In the rows, zero is written as 128.
Known rows, with every step that occurs
F-C-X: [166 146  96 177 160 117  82  85  86 144 148 151 157 119 113 201 161 125
 135 149 122 147 132 142 146]
E-K-W-F-Z: [163 139  93 151 170 129  77 115 104  94 147 132 138 114 114  80 179 125
  95 145 139 124 109 112 205]
L-Z-F-W: [147 156  64 186 182 116 102 110 106 137 116 155 129 109 131 100 177  99
 109 166 104 148 144 158 169]
X-C-F-Z-L: [163 138  86 185 140 121  69  93 102 165 152 162 133 157 130 165 170 126
 120 158 107 161 120 131 166]
W-F-C-X-E-L-Z: [163 157  97 187 140 112  97  81  70  75 116 143 160 163 122 141 178 116
 124 140  96 128 109 140 169]
C-F-W: [129 145  38 177 184 129  72  94 120 154 140 162 131 115 126 117 173 115
 120 161 113 138 147 160 179]
C-F-Z-L: [157 140  88 180 145 117  80  91 101 175 134 145 129 146 135 141 155 119
 110 160 113 164 145 148 169]
Q-F-W-K: [104 145  42 164 177 141  99 120 127 115 136 156 143 127 105  94 182 132
 108 154 109 155 135 137 197]
K-W-F: [155 143  86 157 174 127  62 130  97 102 157 144 126 104 105 125 166 136
 103 147 133 142 102 151 190]
C-F: [138 142  66 178 165 121  65  86 117 171 140 149 136 127 132 148 166 120
 116 159 115 151 137 166 174]
F-W-K-E-L: [137 145  94 155 192 134 129 131  97 112 132 169 129 122 106 103 179 136
 141 154 115 151 123 151 187]
K-E-F-C: [197 137  98 173 149 135 105 111  83 142 132 176 126  93  97 141 169 129
 125 140  93 122  79 151 166]
C-X-E-K-W-F: [165 148 120 146 176 125  79 105 110 116 138 140 170 114 125  95 178 127
 120 149 102 120 114 140 184]
U-F-W: [152 141  17 175 191 139  93 134 118 136 148 165 143 115 119 117 171 105
 120 163 112 142 145 141 188]
K-W: [164 143 104 146 182 128  77 134 103 152 171 145 123  83 111 147 159 132
 126 156 133 144 118 144 168]
W-F-C-X: [154 145  72 189 153 116  65  83  79  92 134 150 161 142 109 172 168 130
 110 140 123 144 114 152 173]
U-F-W-K-E-L: [143 143  59 162 190 145 125 136 108 108 129 171 141 142 108  92 180 122
 136 159  92 148 118 155 198]
E-K-W-F: [151 142  73 150 182 130  65 124 104  98 153 139 139  91 106  81 181 127
 100 151 138 119  97 137 199]
K-E-L-Z-F: [174 154 155 171 156 111 131 110  87 125 101 157 123 130 122 117 178 119
 127 158  64 151 116 168 168]
X-E: [161 143  90 159 161 120 113 132 104 187 155 149 139 113 137 143 168 117
 130 158 122 147 128 133 175]
L-Z-F-C-X-E-K: [166 159 100 178 156 109 111  79  93 148 110 144 163 127 138 105 186  99
 118 159  87 125 112 149 157]
K-E-L-Z-F-C-X: [184 157 167 176 148 109 125  84  74 113  95 161 143 141 118 143 176 122
 138 150  48 143 111 168 150]
L-Z-F-W-K-E: [138 153  83 173 185 123 129 113 103 132 100 162 128 124 128  79 183 120
 108 158 106 155 120 180 178]
U-F-Z-L: [177 136  65 178 152 127 101 131  99 156 142 149 142 148 128 141 153 108
 111 162 111 167 142 128 178]
Q-F-C: [139 144  61 174 135 126  91 103 100 135 147 153 143 124 102 155 175 127
 109 146  97 140 109 124 176]
F-W: [145 144  49 169 192 127  95 129 108 143 153 163 131  92 119 131 170 116
 126 160 134 145 150 135 177]
C-X: [164 146 119 172 177 117  78  92 110 145 136 146 164 117 126 184 157 127
 129 157 117 163 162 154 153]

Rows
[148 152 119 170 155 119 135 103  71 116 109 155 128 151 109 119 183 130
 129 153  94 157  84 172 172] => W-K-E-L-Z-F-C
[130 140  62 170 176 140  86  98 117 144 142 187 134 143 121 122 191 142
 128 152 108 144  99 163 184] => X-C-F-W-K-E
[178 145 138 147 164 124  92  99 110 112 131 132 168 137 132  94 175 126
 116 143 101 124 126 117 191] => C-X-E-K-W-F-Z
[204 144 139 171 149 123 100 104 100 158 126 151 159 126 125 139 152 115
 132 155  70 149 137 133 157] => C-X-E-F-Z-L
[199 137  97 182 148 128  86 120  93 145 137 152 126 110 107 133 151 112
 112 157 101 153 124 126 168] => E-F-Z-L
[177 155  79 182 149 125 116  92  88 123 124 149 169 159 129 150 172 100
 142 154  71 127 122 136 157] => U-F-C-X-E-L-Z
[182 148 101 169 182 133  91 106 118 143 130 165 161 101 119 119 168 112
 139 156  72 127 139 142 166] => C-X-E-F-W
[154 154  91 187 166 109  98 102 103 150 116 141 131 118 136 129 171 104
 104 166 108 160 135 165 164] => L-Z-F
[173 141 114 168 165 139 103  92  93 125 119 166 152 125  98 143 169 144
 127 140 105 143  88 171 163] => W-K-E-F-C-X
[169 151 117 174 153 108  97  98  89 169 135 157 155 128 120 163 171 113
 133 162  68 152 109 156 163] => Z-F-C-X-E
[156 146  70 175 152 118  83  89  85 100 132 148 171 137 119 121 184 121
 113 141 116 119 100 133 184] => W-F-C-X-E-K
[166 137  87 166 161 141 110 111  87 135 131 168 132 114  94 128 173 141
 121 142 120 141  72 164 176] => W-K-E-F-C
[187 142  69 172 146 132 100 120  89 167 153 161 135  99 109 135 171 109
 132 151  96 117  83 127 171] => X-E-F-C
[168 148 126 162 169 116 101 104 111 170 138 146 166 123 139 165 161 122
 137 156 102 152 151 145 159] => C-X-E
[178 135 118 163 155 137 119 124  90 142 119 161 128 130 106 110 160 140
 112 148 115 165  98 157 177] => W-K-E-F-Z-L
[146 152 136 166 167 119 134 111  90 118 102 151 129 149 118 107 179 130
 124 158  92 168 106 178 178] => W-K-E-L-Z-F
[174 158 120 161 152 121  90  99  72  74 136 141 146 136 111 123 175 127
 130 139  89 116  89 142 168] => K-W-F-C-X-E-L-Z
[135 146  89 163 190 126 117 131 106 144 122 172 128 116 110  91 181 128
 119 163  95 165 112 177 193] => Z-F-W-K-E
[132 159  91 180 184 118 113 110  94  96 115 148 128 139 115  94 182 106
 128 170  92 159 131 157 180] => E-L-Z-F-W-K
[172 155 141 173 149 105 102  98  80 143 133 156 153 138 111 158 174 109
 149 166  45 149 106 148 165] => Z-F-C-X-E-L
[159 143  70 161 162 128  64 122  77  99 166 148 125 105  95 140 169 137
 109 141 136 129  78 143 184] => K-W-F-C
